Every row comes from one small tree of marks. The marks that hang from a mark follow it in brackets, in the order of their numbers. Every link used is in the known rows. Which tree was each row made from?
Known rows:
z_73[z_668]: [-39.7  18.3  18.8   9.6  23.9   2.7  20.4  -0.3   4.8  -6.7   2.4  18.7
  -5.0 -15.3  -1.5  12.5  12.1   5.0   2.0  -3.0 -35.5 -13.1  14.5   8.7
  12.7]
z_308[z_771]: [  9.1  -8.0 -12.2   9.3  20.1   8.4  24.4 -19.8 -19.8 -17.2  -9.3   5.3
  29.2 -16.9 -18.7 -10.2  38.8  14.4  21.8 -14.8  13.2   0.6  21.6 -20.9
 -32.3]
z_578[z_73[z_165 z_668] z_762]: [-36.6  -4.9   2.0 -41.4  60.3  -1.0  39.1 -29.8 -21.8   6.2  12.8  14.1
   8.0   9.8 -41.8  11.2  19.0 -19.4  36.2   8.1 -31.8 -58.4   2.3  36.5
   0.2]
z_668[z_73[z_165] z_308[z_771]]: [-26.4   9.0 -29.3 -16.1  11.3 -17.7 -13.9 -25.2 -64.1 -21.7  20.9   8.9
 -12.0  -8.3 -44.3 -40.6  67.7   3.0  32.8 -36.3   1.1 -45.9  -0.7 -38.0
  19.3]
z_803[z_762[z_165 z_568[z_308]]]: [ 22.7 -39.6  15.0   9.0   9.5  14.1   9.5 -29.3  11.4 -27.3 -27.4  27.4
 -31.5  -7.7 -19.2 -36.9  17.3 -31.6 -17.1  -7.2 -34.9 -37.4  43.5 -14.4
  19.3]
z_578[z_762[z_165]]: [  8.2 -37.2  -0.3  -1.3  10.4   9.0  17.2 -17.6   1.7 -31.0  -9.7 -16.1
 -14.6  24.4 -16.2  -0.1  32.8  -1.2  12.7  14.2  -7.8 -49.6  30.6  18.3
 -11.7]
z_568[z_308[z_668]]: [ -8.5  12.4  14.1   9.6 -13.1   6.9  26.1   7.8 -27.5 -41.5  11.6   9.2
  11.7   7.2 -27.7 -18.3  -8.6 -23.7 -17.5 -11.3  -9.1 -34.3  26.6 -20.8
   5.7]
z_578[z_73[z_165 z_668[z_308]] z_762]: [-35.4  -6.7  -3.1 -45.3  44.5 -10.2  29.2 -38.3 -32.5  -5.5  11.1   9.8
  -0.7  15.3 -47.5   2.2  20.3 -12.8  31.1  -0.1 -29.9 -62.6   7.8  32.9
   9.7]
z_771[z_308[z_668]]: [ -0.1   7.4  11.7   4.4   7.1   5.9  21.1  44.8  -9.6 -46.7 -14.9   1.2
  -3.9  -2.6 -24.3 -10.6 -18.1  22.8 -22.4 -39.4  -4.2 -40.2  39.7  -6.3
   3.3]
z_762[z_165[z_73[z_668[z_308]]]]: [-26.3 -12.3 -29.0  -3.5  -1.9   0.1 -33.9  21.5 -13.2 -12.9 -29.9   1.2
 -36.8   5.3 -25.7  14.0  55.9  33.3  29.0  17.6 -28.1 -59.7  43.7 -19.2
  40.6]
z_73[z_165 z_668]: [-51.2  34.1   8.6 -13.8  51.0  -2.6   6.5   9.7 -11.9   8.0  15.9  45.0
   7.3 -10.6   6.7   0.7  24.3 -11.1   5.0  -6.2 -65.9 -47.4  10.2  -3.2
  14.3]
z_762[z_578[z_73[z_165 z_668[z_308]]]]: [-40.2 -18.5 -26.7 -15.9  39.9 -11.5  31.4 -20.0 -25.9  16.0 -29.9   9.6
  18.6  15.1 -32.8  15.6   2.8  21.3  20.4 -29.0 -25.8 -47.2  29.8  31.3
  14.4]
z_762[z_165 z_568[z_308] z_578[z_73[z_668]]]: [  5.1 -53.7 -25.0  26.3  20.9 -38.6   5.1 -12.5 -26.2  18.3 -54.4  13.2
 -24.1  29.7 -53.6  11.9  23.1  13.2  20.0 -11.2 -20.0 -71.3  81.6  28.2
  38.2]
z_308[z_668]: [-22.4  -1.6  10.2  26.2  19.3  28.4  34.7  30.1 -16.7 -40.1 -10.9   1.4
  10.7  -9.7 -13.9  16.8  13.9  -4.2   0.0  -3.4 -26.5 -13.8  28.3 -15.0
 -16.1]
z_165[z_73[z_668[z_308[z_771]]]]: [-26.6   5.5  -8.5  -1.6  -5.3 -12.2 -22.1   1.6 -27.3 -14.5  -9.3   2.8
 -16.2 -21.9 -43.7  14.4  49.9  26.6  28.1  -3.2 -35.4 -32.3  24.3 -33.5
  27.8]
z_803[z_762[z_568]]: [ 13.0 -36.1  32.3  14.2  22.9  20.3  28.4 -37.3  20.5 -27.4 -21.4  23.6
 -13.7 -24.9 -14.9 -27.2  10.9 -32.2 -20.6 -15.4 -38.4  -0.1  18.6 -10.6
   2.4]
z_568[z_308[z_668 z_771]]: [ 11.3  11.0   1.7  14.0  -6.5   4.9  29.0  -1.9 -45.6 -38.6   9.4  13.7
  23.6  -6.3 -34.1 -19.6   8.7 -17.4   0.2 -20.4  -3.9 -29.2  42.4 -33.1
 -15.9]
z_568[z_308[z_771]]: [ 13.9   8.2  -0.2  -4.1 -13.6  -6.8  18.3 -27.6 -29.0 -25.2  10.5  11.3
  24.9   3.8 -29.7 -36.1   9.9 -11.2  -2.4 -19.8  18.3 -24.2  22.6 -24.6
  -6.7]
z_771[z_308[z_668[z_73]]]: [-11.5  11.6  11.0   5.1   8.3   2.5  16.9  43.7 -19.3 -43.1  -3.2  -0.4
 -17.3  -8.4 -35.2 -13.0  -3.9  18.1 -10.8 -41.6  -0.7 -45.6  27.8 -10.5
  14.1]
z_803[z_762]: [ -5.9 -18.9  20.2 -10.3  20.5  39.7  35.7 -33.0  21.3 -30.1 -13.8  19.2
  -2.8 -22.5  -4.3 -26.4  -2.0 -24.2 -16.6 -16.1 -29.1  -7.0   5.6  -7.0
  -2.0]
z_165[z_73[z_668]]: [-36.5   8.9   3.8  -1.4   4.7  -1.9 -12.6  12.9  -8.8  -3.7  -7.9   7.3
 -12.7 -22.4 -32.4  23.4  40.7  16.6  23.9   9.6 -40.6 -29.0  10.6 -23.8
  28.7]
z_308[z_668[z_73] z_771]: [-11.1   1.8  -8.1  34.7  31.9  22.3  32.9  17.0 -56.8 -31.3   3.3   2.8
   6.5 -37.4 -41.5  11.5  57.7  -3.1  45.7 -21.3 -13.7 -15.6  32.0 -39.0
 -33.1]
z_762[z_165[z_73] z_568 z_578]: [ 19.2 -73.1 -28.5  44.7  10.2 -27.9 -24.2   9.3 -14.7   8.4 -71.5  -5.9
 -30.1  17.9 -44.1  27.3  61.5  35.2  26.1  -1.1 -35.9 -61.1  80.9  -5.5
  28.8]
z_437[z_308[z_668[z_73] z_771]]: [ -7.4   6.5   2.8  22.0   8.2 -14.2  14.1  12.8 -60.0 -32.8   3.4  19.6
  11.9 -14.1 -43.6  -9.5  45.4 -13.5  46.1 -51.5 -24.3  -8.4  42.0  -8.4
 -46.5]
z_165[z_73]: [-21.4  -7.8  -5.6  -7.1  -4.9   4.8 -13.0   8.3  -7.3 -12.6 -14.3  -6.6
  -0.2  -8.7 -36.2   9.2  42.0  16.7  18.9  11.0 -12.2 -24.1   1.2 -33.0
  20.3]

Write each row's tree:
[ 23.3 -25.7 -11.7  31.6  -3.2 -34.6 -39.8   6.3 -32.0  -4.3 -27.0  19.6
 -38.8  -3.3 -51.0  -1.7  72.5   6.3  27.5  10.7 -32.0 -61.9  73.3 -38.1
  37.8] | z_762[z_165[z_73[z_668]] z_568[z_308[z_771]]]
[-49.5  32.0   0.9 -18.9  31.2 -17.0  -6.7  -1.0 -25.8  -8.6  14.6  38.5
  -3.0  -3.9  -2.5 -11.3  23.7  -1.9  -1.3 -17.2 -63.7 -54.3  20.2  -6.8
  28.3] | z_73[z_165 z_668[z_308]]
[ 14.2 -28.1  -0.2  41.9   0.7 -17.5 -13.9  17.2 -28.1 -23.3 -18.8  11.4
 -38.9  14.1 -38.8 -13.1  49.2 -14.7   5.3   6.6 -17.5 -56.8  60.5 -22.3
  30.6] | z_762[z_165 z_568[z_308[z_668[z_73]]]]
[-17.7   8.8 -14.5  23.8  45.1  20.8  26.1  21.2 -66.2 -24.7   8.6  15.7
  12.9 -34.9 -37.1   4.4  63.4 -11.4  48.7 -22.5 -28.5 -31.4  31.1 -44.2
 -32.3] | z_308[z_668[z_73[z_165]] z_771]
[  2.7 -60.9  -4.3  10.3  43.1  12.7  26.3 -30.8   7.4   0.5 -57.2  23.6
 -29.6 -10.2 -29.7   2.3  15.3  -8.0   9.8 -19.0 -51.1 -41.9  59.8  20.3
  16.8] | z_803[z_762[z_165 z_568 z_578[z_73[z_668]]]]
[ 33.0 -47.8  11.7  14.3  -7.1 -22.8 -10.1 -19.5 -13.7 -26.9  -9.6 -10.6
 -31.8  22.7 -48.0  -5.8  49.9 -13.1  12.0  16.8 -22.4 -64.8  48.3  -4.1
  12.5] | z_578[z_762[z_165[z_73] z_568[z_308]]]
[-20.6 -21.7  -5.9 -46.8  48.9   4.9  39.0 -35.7 -21.2  -2.8   5.3   0.6
  20.8  21.7 -44.8  -4.1  20.3 -19.8  31.2   9.0  -2.9 -53.9  -7.6  27.6
  -8.5] | z_578[z_73[z_165] z_762]
[-18.0  -1.0 -22.9   0.1  -8.0 -15.2  -5.0 -32.2 -53.5 -32.2  12.0  -9.7
 -21.5 -12.8 -50.0 -31.9  59.2  15.0  29.4 -34.8  23.0 -20.9   1.0 -29.9
  17.1] | z_668[z_73 z_308[z_771]]
[-18.8 -39.2 -44.6  10.4   2.5 -11.1 -21.0  13.4 -21.2   3.0 -56.3  -7.4
 -28.9  16.5 -30.5  34.1  43.6  48.8  33.6  -7.9 -42.5 -76.9  73.4   4.0
  34.2] | z_762[z_165[z_73[z_668[z_308]]] z_578]
[ -2.0 -37.4   5.8 -21.1  53.0 -13.8  31.7 -38.7 -21.9   0.5  -2.0   5.2
   9.2  19.9 -55.7  -4.8  34.6 -26.6  25.7   8.7 -11.1 -48.5   5.4  23.4
  -3.6] | z_578[z_73[z_165] z_762[z_568]]
[  0.7  15.8   1.7  13.3  -4.7   2.8  24.4  -1.2 -55.0 -35.3  21.2  10.9
   8.8 -11.6 -46.1 -21.9  22.2 -23.1  13.9 -23.5  -1.0 -33.7  29.5 -37.4
  -6.9] | z_568[z_308[z_668[z_73] z_771]]
[  4.9   2.6   5.2  21.3   6.8 -11.7  18.0  13.2 -50.4 -36.8  -7.3  21.6
  26.9  -9.2 -33.7  -6.2  32.6  -7.5  33.9 -48.8 -28.0  -3.0  55.2  -5.4
 -56.4] | z_437[z_308[z_668 z_771]]
[ 21.1 -39.2  16.6  17.0  12.7  19.5  13.3 -14.8   2.7 -35.3 -28.0  27.8
 -31.8 -10.8 -20.9 -28.2  16.6 -35.1 -15.2  -8.3 -46.2 -39.4  54.1 -17.6
  14.6] | z_803[z_762[z_165 z_568[z_308[z_668]]]]
[-43.5  13.3   2.4  15.4  34.7  24.1  22.7  34.3 -40.2 -25.9  11.7  12.3
  -4.1 -16.6 -25.7   7.0  37.2 -20.1  21.1  -9.0 -36.5 -37.4   7.5 -25.8
  -1.3] | z_308[z_668[z_73[z_165]]]
[-36.5  29.7  -7.7 -14.2  36.6 -18.1  -3.7  -6.8 -38.4  -7.0  13.5  40.9
   5.7 -12.5  -8.5 -12.1  36.3   2.4  12.0 -24.5 -60.5 -50.7  29.8 -16.9
  13.9] | z_73[z_165 z_668[z_308[z_771]]]
[ 21.3 -71.9 -20.5  51.9  20.3 -23.9  -1.8  -1.3  -4.8   3.9 -66.3  -2.0
 -21.1  26.1 -23.8  15.8  41.5  27.4   9.2  -9.8 -24.0 -47.8  79.1  15.6
  14.3] | z_762[z_165 z_568 z_578]
[-45.3  11.4 -16.4 -21.8   3.3 -16.1 -16.6 -15.5 -46.6 -24.5  22.3   6.7
 -23.7   5.0 -36.6 -40.6  49.8  -4.9  14.0 -26.6  -4.9 -49.9 -16.0 -25.6
  39.7] | z_668[z_73[z_165] z_308]
[-25.3  14.6   1.4   7.8  10.0 -13.2   9.0 -16.9 -21.5 -21.8  -0.3  14.8
  -8.5 -16.7 -15.5  -0.3  25.2  19.0   8.2 -21.9 -28.2 -16.0  33.6  -3.2
  10.8] | z_73[z_668[z_308[z_771]]]
[-20.4 -38.9 -40.4  12.9  12.5  -4.9 -14.6  19.3 -14.0   9.9 -55.1  -3.7
 -23.3  13.4 -27.0  39.5  43.4  44.9  37.2  -1.6 -43.7 -73.1  68.6   5.3
  27.2] | z_762[z_165[z_73[z_668]] z_578]
[ 32.0 -36.2  38.4  20.0  -1.8 -20.5  24.6 -41.3  -5.4 -32.8   9.3  -7.9
  -8.0  18.4 -37.3 -19.4  19.5 -29.9 -12.3  -2.0 -12.5 -30.8  24.6   9.6
  -6.3] | z_578[z_762[z_568[z_308]]]
[ -2.3  20.7  -2.4   6.3   5.1   0.9  20.1   1.7 -60.7 -30.0  24.2  20.9
  13.1  -9.6 -43.4 -26.8  26.5 -28.7  15.9 -24.2 -10.7 -46.9  28.5 -40.8
  -6.6] | z_568[z_308[z_668[z_73[z_165]] z_771]]
[ 35.4 -46.9  16.9  19.2  -0.4 -19.3   7.9 -27.4  -7.8 -30.3  -6.5  -6.8
 -25.3  27.9 -34.6 -14.9  36.2 -19.8   0.6  10.5 -13.2 -56.1  46.8  10.9
   1.9] | z_578[z_762[z_165 z_568[z_308]]]
[ 29.6 -34.1  38.8  28.4   1.3 -15.5  29.9 -28.1 -13.1 -39.3   8.6  -6.5
  -8.1  13.6 -38.6 -10.7  19.1 -33.1 -10.0  -2.1 -22.7 -34.5  35.0   4.2
 -13.2] | z_578[z_762[z_568[z_308[z_668]]]]
[-10.1 -43.1 -21.8 -31.3  31.8  11.2  30.5 -28.8 -11.0 -11.6 -19.8 -17.5
  -8.1  29.5 -48.6   9.1  28.9   2.8  40.0  22.6  16.7 -54.4  18.1  36.5
   0.0] | z_578[z_73 z_762[z_165]]
[ -0.2 -35.6   4.4  -5.9  29.9 -22.7  21.7 -32.7 -20.5  -2.4 -10.2   4.4
 -31.2  20.1 -61.9   7.1  30.2 -15.9  31.1  16.0 -16.2 -64.9  44.2  35.6
  21.4] | z_578[z_73[z_668] z_762[z_165 z_568[z_308]]]
[ 21.2 -66.4   1.6  24.5  28.5  15.2  20.1 -28.3  14.4 -13.6 -55.9  17.4
 -26.6  -6.4 -15.9  -8.2  17.3  -9.0  -4.6 -21.5 -50.1 -36.6  61.0   6.0
   7.2] | z_803[z_762[z_165 z_568 z_578]]
[  7.9 -59.0  -7.9  -5.7  35.2  -8.6  23.3 -31.7 -12.5  -8.2 -26.7 -13.2
 -18.7  27.4 -58.6   7.3  42.2  -4.1  34.4  22.4   8.8 -48.3  29.9  33.2
   5.0] | z_578[z_73 z_762[z_165 z_568]]
[ -8.6 -50.3 -46.3   9.2   5.1   0.1 -14.0  16.2 -13.3   4.1 -61.2 -13.2
 -14.4  22.2 -29.7  29.1  44.0  45.2  34.4  -0.9 -23.2 -68.8  61.9   0.3
  20.7] | z_762[z_165[z_73] z_578]
[-25.1 -26.2 -28.4  -1.2  29.9  -9.3  39.0 -28.2 -26.6   8.7 -37.7  -1.4
  17.6   5.6 -39.6  21.6   4.9  31.1  27.4 -32.3  -7.6 -28.2  38.5  31.2
   2.9] | z_762[z_578[z_73[z_668[z_308[z_771]]]]]
[-17.7 -22.0  14.7 -16.4  62.7 -20.5  31.6 -35.6 -23.0   9.9   4.8  18.6
  -3.8   6.2 -51.7   9.5  33.0 -26.0  30.1   6.9 -40.5 -54.1  14.9  31.4
   5.2] | z_578[z_73[z_165 z_668] z_762[z_568]]
[-10.4  12.2   0.0  13.8  18.2 -15.4  10.5  15.4 -65.1 -26.6   7.9  28.2
  16.6 -12.9 -42.2 -14.6  51.1 -19.7  46.7 -52.7 -35.0 -20.3  40.3 -12.9
 -45.9] | z_437[z_308[z_668[z_73[z_165]] z_771]]
[-35.1 -25.1 -18.3  -1.3  36.4  -1.0  44.0 -19.0 -11.2  16.0 -35.7   0.3
  17.6   9.5 -33.2  27.7  -4.1  23.9  21.3 -22.8 -11.6 -26.7  27.2  39.1
   7.0] | z_762[z_578[z_73[z_668]]]
[ 14.9 -31.2   2.5 -23.6  42.4 -23.7  31.0 -49.2 -40.1  -2.5   7.2  11.4
  15.8  19.7 -66.3 -19.2  32.6 -34.8  27.5   0.9  -4.7 -57.1  16.4  12.4
  -4.9] | z_578[z_73[z_165] z_762[z_568[z_308[z_771]]]]
[-17.5  17.4  12.7   9.3 -12.3   4.5  21.6   7.4 -36.7 -36.4  22.1   6.8
  -3.1   2.4 -37.7 -21.9   4.6 -30.4  -4.2 -14.2  -5.7 -39.0  14.4 -24.0
  15.2] | z_568[z_308[z_668[z_73]]]
[ 37.0 -44.8   7.6  61.6   8.2 -31.4  29.7 -16.6 -37.7 -13.7 -32.7   6.9
  13.1   4.7 -48.1   2.0  16.7  -5.6  -4.3 -40.8 -27.6 -28.6  78.3  -6.5
 -10.6] | z_762[z_568[z_308[z_668 z_771]] z_578]
